What can hang from each mark:
fitib: sadu
malanur: temeb
lazado: nupok sadu
temeb: malanur
namuz: lomo
nupok: namuz sovib
sadu: fitib malanur sovib
sovib: nupok sadu

Known rows, with every way that one mark hangs from another:
sadu{fitib malanur{temeb} sovib}: [-29   7  -3  12   4  37 -41  -6  28  -2  -6 -23 -11 -23   5 -19  20   4
  30]
nupok{namuz{lomo}}: [-10   6   3 -16  10 -11  17  -4 -10  -6   6  15   2  25  -3  22 -24  27
 -30]
sadu{fitib malanur sovib{nupok}}: [-16 -17  -1  -3   3   3 -25   0  -9   4 -11 -33 -11 -12   0 -16  13   2
  30]
fitib{sadu}: [ 25  23  -3  -2 -12  -6 -27  17   3  18   5   0  19  -9   1   2  -7  25
 -19]
fitib{sadu{malanur{temeb} sovib{nupok}}}: [  8   9  -6  -6  -5   7 -39  11  10  14  18 -10 -12 -12   5 -24   1  -5
  22]
sadu{fitib malanur{temeb} sovib{nupok{namuz{lomo}}}}: [-38 -18  -7 -11  10  23 -18   3  11 -12  -4 -21 -28   1   6 -18   7  -8
  34]
nupok{namuz sovib{sadu{fitib malanur}}}: [ 25   3   1  16   3  15   6 -11   5   5  -3   4  16  -9  11  26  -4   0
  -8]
sovib{nupok{namuz} sadu{fitib}}: [  6 -32 -16 -12 -13  -8  21  19 -14  11 -26 -20   7  16   5  -3 -10   9
 -17]
nupok{namuz{lomo} sovib{sadu{fitib malanur{temeb}}}}: [  7  12  -5  14   4  30  11 -11  16  -9   2  22   1  -5  15  23  -2 -16
 -15]
sadu{fitib malanur{temeb} sovib{nupok}}: [-33 -12  -7  -4   0  18 -30  -3  17  -3  -8 -26 -18 -15   4 -28  17  -6
  35]
lazado{nupok{namuz} sadu{fitib malanur sovib}}: [ 11   4  25  26  13  -3   2  26 -13 -24  -8 -11   5  -9 -11  10  21  -7
  51]
lazado{nupok{sovib{sadu}}}: [ 28  13  11  17  -5 -36   9 -15  -1  -6   4  21  14 -12  -4  21   8 -14
 -15]
nupok{sovib}: [ 16  23   3   2  -9 -18 -14 -33   6   6   6  23  24 -19   0  26  -5   6
 -19]
lazado{nupok}: [ -3  10  20   1   6 -45   8  -7  -8 -12   5   9   7   3 -14  10   4  14
 -11]
temeb{malanur}: [ -7  12   9 -22 -15  -9   4 -12  26  12   9   2  18   5 -32  -4 -10  37
 -21]
namuz{lomo}: [-11  21   2  -9  -2 -12   5 -10  -5  -3   3  21   6  10  -4  12 -11  16
 -40]
fitib{sadu{malanur{temeb} sovib}}: [ 13  23  -4   6  -3  22 -46   9  19  14  18  -7  -4 -20   5 -17   4   2
  16]
lazado{nupok{sovib}}: [ 14  15  19   7   2 -46   0 -23  -2 -13  11  21  13 -12  -7  24   7  -4
  -6]
sadu{fitib malanur{temeb} sovib{nupok{namuz}}}: [-34 -21  -5 -10  10  20 -22   1  13  -6  -5 -28 -22  -3   6 -22   9  -1
  41]

Rows:
[ -9 -30 -15 -21  -4  -6 -23  10 -10   2 -23 -37  -8  -1   5  -2  -4  11
  22] => sadu{fitib sovib{nupok{namuz}}}
[  1 -28 -18 -13 -11  -4  29  22 -15   2 -24 -10  -2  22   7   0 -11   1
 -27] => sovib{nupok{namuz{lomo}} sadu{fitib}}
[ -9  -9  -5  -4  -8  -6  19  -6   4  12   3   9  -3   8  -2 -27   0 -10
 -16] => sovib{nupok sadu{malanur{temeb}}}
[-13 -15  -7 -12   3   0  37   1  -4   1   8  16 -14  28   1 -14 -11 -12
 -20] => sovib{nupok{namuz{lomo}} sadu{malanur{temeb}}}
[  8  15   3  -9   5 -11   8 -23  -3  -9  14  31   9   6   5  41 -19   4
 -23] => nupok{namuz{lomo} sovib}
[-16 -25  -1 -10  11   5 -17   3 -11   0  -9 -36 -14  -1   2  -9   5   6
  35] => sadu{fitib malanur sovib{nupok{namuz}}}
[ 24  19  16  17  -8 -28  -5  12 -16 -13  -4  10  13 -16 -17   8  15 -11
  25] => lazado{nupok sadu{sovib}}
[ 19  10  -2  15   5  20  14  -8   3  -5  -1  16   6  -1  12  31  -5 -10
 -19] => nupok{namuz{lomo} sovib{sadu{fitib malanur}}}
[ 13  20  -6  24 -11  23 -11 -18  26   5  -5  14  17 -29  10   5  13 -13
 -11] => nupok{sovib{sadu{fitib malanur{temeb}}}}
[ -8  10  -5  23  -6  32   0   4  24   8 -12  -5  10 -10   3 -16  13   5
 -15] => sovib{sadu{fitib malanur{temeb}}}
[-27  -4  -1 -13   3  -1 -21 -20   7   3  15  -3 -20  -4  -4 -27   4  -9
  24] => sadu{malanur{temeb} sovib{nupok}}
[  5 -23   0 -10   2 -14  35   0 -21  13   3   0  -1  25  -4  -7 -12   1
 -16] => sovib{nupok{namuz} sadu{malanur}}
[-19 -20  -9  -5   2  16  29  15   4  -5 -10  -3 -13  19   8 -16  -1  -9
 -10] => sovib{nupok{namuz{lomo}} sadu{fitib malanur{temeb}}}
[ -1  16   0  16  -4  17   8 -10  17  12   5  13   7  -3  -1 -15   4   3
 -24] => sovib{sadu{malanur{temeb}}}
[ -5 -19 -11 -29  -1 -20  -6  -5 -22   2   1  -6 -17  15  -2   1 -18   2
   3] => sadu{sovib{nupok{namuz{lomo}}}}
[ 12  16  -2   9   5  19  16 -21  12  -6  18  36   1   3   9  24 -10 -17
 -23] => nupok{namuz{lomo} sovib{sadu{malanur{temeb}}}}
[ -5 -25  -6  -5   2   4  34  17 -17   2 -14 -10  -7  21   4  -5  -4  -3
 -15] => sovib{nupok{namuz{lomo}} sadu{fitib malanur}}
[ 13  16  28  18  16 -15  16  12 -23 -27  13  14  -4   4 -16  16  10 -17
  32] => lazado{nupok{namuz{lomo}} sadu{malanur sovib}}
[-21  15   2   4   6  18 -30 -23  19   3  18   0 -13 -13  -3 -17   7   2
  18] => sadu{malanur{temeb} sovib}
[  5  30   6   7  -1  13 -26  10  22  11  19   5   9 -13   1 -13   2  15
  -3] => fitib{sadu{malanur{temeb}}}
[  6 -21 -14 -19  -7 -20  36   8 -23   6  -7   8  -4  30   1   0 -21  -2
 -34] => sovib{nupok{namuz{lomo}} sadu}
[ 17  24  30  31  12  -9  21  13  -8 -35   1  22  16 -12  -6  33  20 -20
  25] => lazado{nupok{namuz{lomo} sovib} sadu{fitib malanur}}
[ 11 -27 -11 -19 -10 -23  29   6 -20  15  -8   1   6  25  -2  -3 -21   5
 -27] => sovib{nupok{namuz} sadu}
[  5   5   4  11 -10   8 -15  18 -12   0 -17 -12  15 -20  -7  -8  18  -7
  36] => lazado{sadu{fitib malanur sovib{nupok}}}
[ 18   1  -3 -11   4   0 -22  18 -14  11  16 -11 -15   4   4  -7  -9  -2
  13] => fitib{sadu{malanur sovib{nupok{namuz{lomo}}}}}
[ -1 -29  -5  -2   1   0  27  15 -14   9 -17 -18   1  16   3  -8  -3   5
  -6] => sovib{nupok{namuz} sadu{fitib malanur}}
